Each row comes from the steps of one walk. Every step used is in the known rows, and no mark comes twice. Write the walk behind each row, first mark first.
Known rows:
vumit-tede-pebin-kupag-lenu-bufop: [ -3 -28 -14 -10   4  34   2  26  -6  -5 -18  10 -13  21   6  31  -6  14
  21]
fabe-bufop-pebin: [ 42  31   6   5  13  13  41   7  11  18   9  15   7 -10 -13 -17  17 -15
  17]
vumit-tede-pebin: [ 12  12  14 -17  12  26   6   5  11   1 -25   1  23  19  25  14   4 -24
   5]
fabe-kupag-pebin-tede-vumit: [ 17  -8  14  20 -10  16  -1  25  15   9  -7  23 -23  35   7  14  -4   7
  28]
lenu-bufop-pebin: [ 20  25   8  -7  -5   5  37   5   0   4  -2  -2  10 -11  -5   0  29 -15
  16]
tede-vumit-kupag-lenu-bufop-pebin: [  6 -15  14   2  25   2  31  -2   9  -7  -2 -26 -23  -2  22   0  -4  21
   1]
pebin-tede: [16 19 39 -1  5 18 12 10 12 17  3  8  3 21  3 -7  4 -9  8]
vumit-tede: [ 31  21  36 -23   4  14  18  -2   5   7 -23  18  32  26  14  -3   6 -23
   9]
bufop-vumit-tede: [ 42  29  51 -13  -3   5  -2 -10  20   9 -34   7  49  18  16  -3  17 -22
  12]
kupag-lenu: [ 13  13  13 -14   6  31  30  10   9   3   1   1   3  10  14   7   4  12
  15]
bufop-vumit-tede-pebin-kupag: [ 26   7  21 -11  -1   3 -21  20  12   7 -38  -3  28  12  12  15  14 -10
  15]
vumit-kupag-lenu-bufop: [  3 -14  16 -13  16  12  19   4  -6 -18   6  -9 -23  24  10   0   4  13
  15]
kupag-pebin-tede-vumit: [  8  -5  42  30   4  10   5  10  23   8  -8  11 -11  35  22  12 -15  13
  15]
pebin-tede-vumit-kupag: [ 14  -5  56   2  26  -6   6   2  16   3  -1 -15 -16  35  27 -16 -11   2
  -5]
fabe-kupag-lenu-bufop-vumit: [ 27   9  -7  -9 -21  30   6  19   4  -8  -5   4   3   7  -6  15  33   6
  41]
tede-pebin-kupag-lenu-bufop-vumit: [  1 -12 -10   3  -7  22  -7  31   4 -10 -11 -18  -8   2   5  31  18  23
  31]
pebin-tede-vumit: [18 10 44  6  6 14 18  9 20 10 -6 -2  3 26 25 -5 -3  1  4]
kupag-lenu-bufop: [  5   2   4  -8  -4  34  31  10  -2 -11   3   4  -6  15   8  13  11  11
  24]
tede-pebin-kupag: [  9   8  -6 -16   0   8  10  39  -3  -2  -9  -6  -7   8   8  18  14   0
  20]
vumit-kupag-lenu-bufop-pebin-tede: [ -2 -19  25  10  31  13  10   1  11  20  16 -11 -36   0 -12 -10  -5  14
  -4]

Write each row's walk:
[ 13 -10  38   8  17 -15   8   4  10 -16 -14  -7 -16  36  36   4  -8   9
  13]	tede-vumit-kupag-pebin
[ -4 -34  37  13  25  16  10   2  11  -7   7 -14 -38  37  22  -3 -18  25
   2]	pebin-tede-vumit-kupag-lenu-bufop
[13  6 28 18  4  9 25  4 17 15 -2 -6 -4  1  7 -3  6 -1  3]	lenu-bufop-pebin-tede-vumit
[ 19  -4  13  -5  -9   4 -20  19   2  -5 -35   0  20  17   6  19  19 -12
  25]	lenu-bufop-vumit-tede-pebin-kupag
[ 15   0 -24 -17 -18  39  26  24  -9 -12   5  15 -15  15  -8  17  21   6
  37]	fabe-kupag-lenu-bufop
[ 32 -12  54  43  26  -7 -27   1  23  11   7  16 -24  38 -11 -18  -5   2
  24]	fabe-bufop-vumit-kupag-pebin-tede
[ -3  -8 -18 -11   8  30  12  39   2   2  -3  -7 -20   3  10  26   0  24
  18]	tede-pebin-kupag-lenu
[  3 -22  20  -5  17   9  24   3   1 -25  -1 -20 -24  28  34   3  -6  22
  10]	tede-vumit-kupag-lenu-bufop
[ 38  15  18  11  18  24  -7   0  25   4 -23   8  29  18  11   0  13 -25
  19]	fabe-bufop-vumit-tede-pebin
[ 22  11 -15 -23  -8  38  25  24   0   2   3  11  -9   9  -2  11  14   7
  27]	fabe-kupag-lenu
[ 23   7  40 -15  17 -13  23   2   6 -16 -11 -19  -3  27  38 -10   2  -1
   1]	tede-vumit-kupag
[ -9 -20 -26  -5  -1  30  11  38  -9 -12   0  -6 -27  12   3  34   7  23
  26]	tede-pebin-kupag-lenu-bufop
[ 24  14   1 -10 -12  -7  30  26 -12   8  -5   7  -4 -12 -17   3  24  -2
  23]	lenu-bufop-pebin-kupag
[ 17  10  21   1 -10  24  10   3  12  -8  -8  -8  13   7   9  10  21  11
  28]	kupag-lenu-bufop-vumit
[ 15  -6  66  27  17 -15 -33  -1  24  10  -7  -3 -13  32   5  -6  -1   4
  12]	bufop-vumit-kupag-pebin-tede
[ 26 -11  23  -5 -10  13  -5  12   1   3 -27  15  14  19  -4  11   5  14
  28]	pebin-kupag-lenu-bufop-vumit-tede
[  5 -15  50  17  22  -5 -13   5  10   9   4  11 -31  38   3  -5 -11   3
  10]	vumit-kupag-pebin-tede
[ -1 -11  19  23  13  29  26   5  23  19   5  -9 -18  -2   8   6 -10  22
   2]	kupag-lenu-bufop-pebin-tede-vumit
[ 38  -1  29   8  29   9   5   0  19  -2   7  -4  -9  18   3 -21   5  10
  19]	fabe-bufop-vumit-kupag-lenu
[ 17   6 -30 -12  -9  33  32  21  -2   8   5   7 -14 -17 -19  11  24   4
  29]	fabe-kupag-lenu-bufop-pebin
[ 30  24   9 -15  -2  -8  28  27  -2  22  -6   3   3 -16 -12  -2  17  -1
  12]	bufop-pebin-kupag
[ 33  -5  38  25  42  -5  19   0  23  22  13  -2 -26  11   1 -32 -12  -2
  -4]	fabe-bufop-pebin-tede-vumit-kupag
[ 18   1  49   7  33 -12  13  -2  23  21  -1 -23 -15   3  15 -21  -8   1
 -16]	bufop-pebin-tede-vumit-kupag
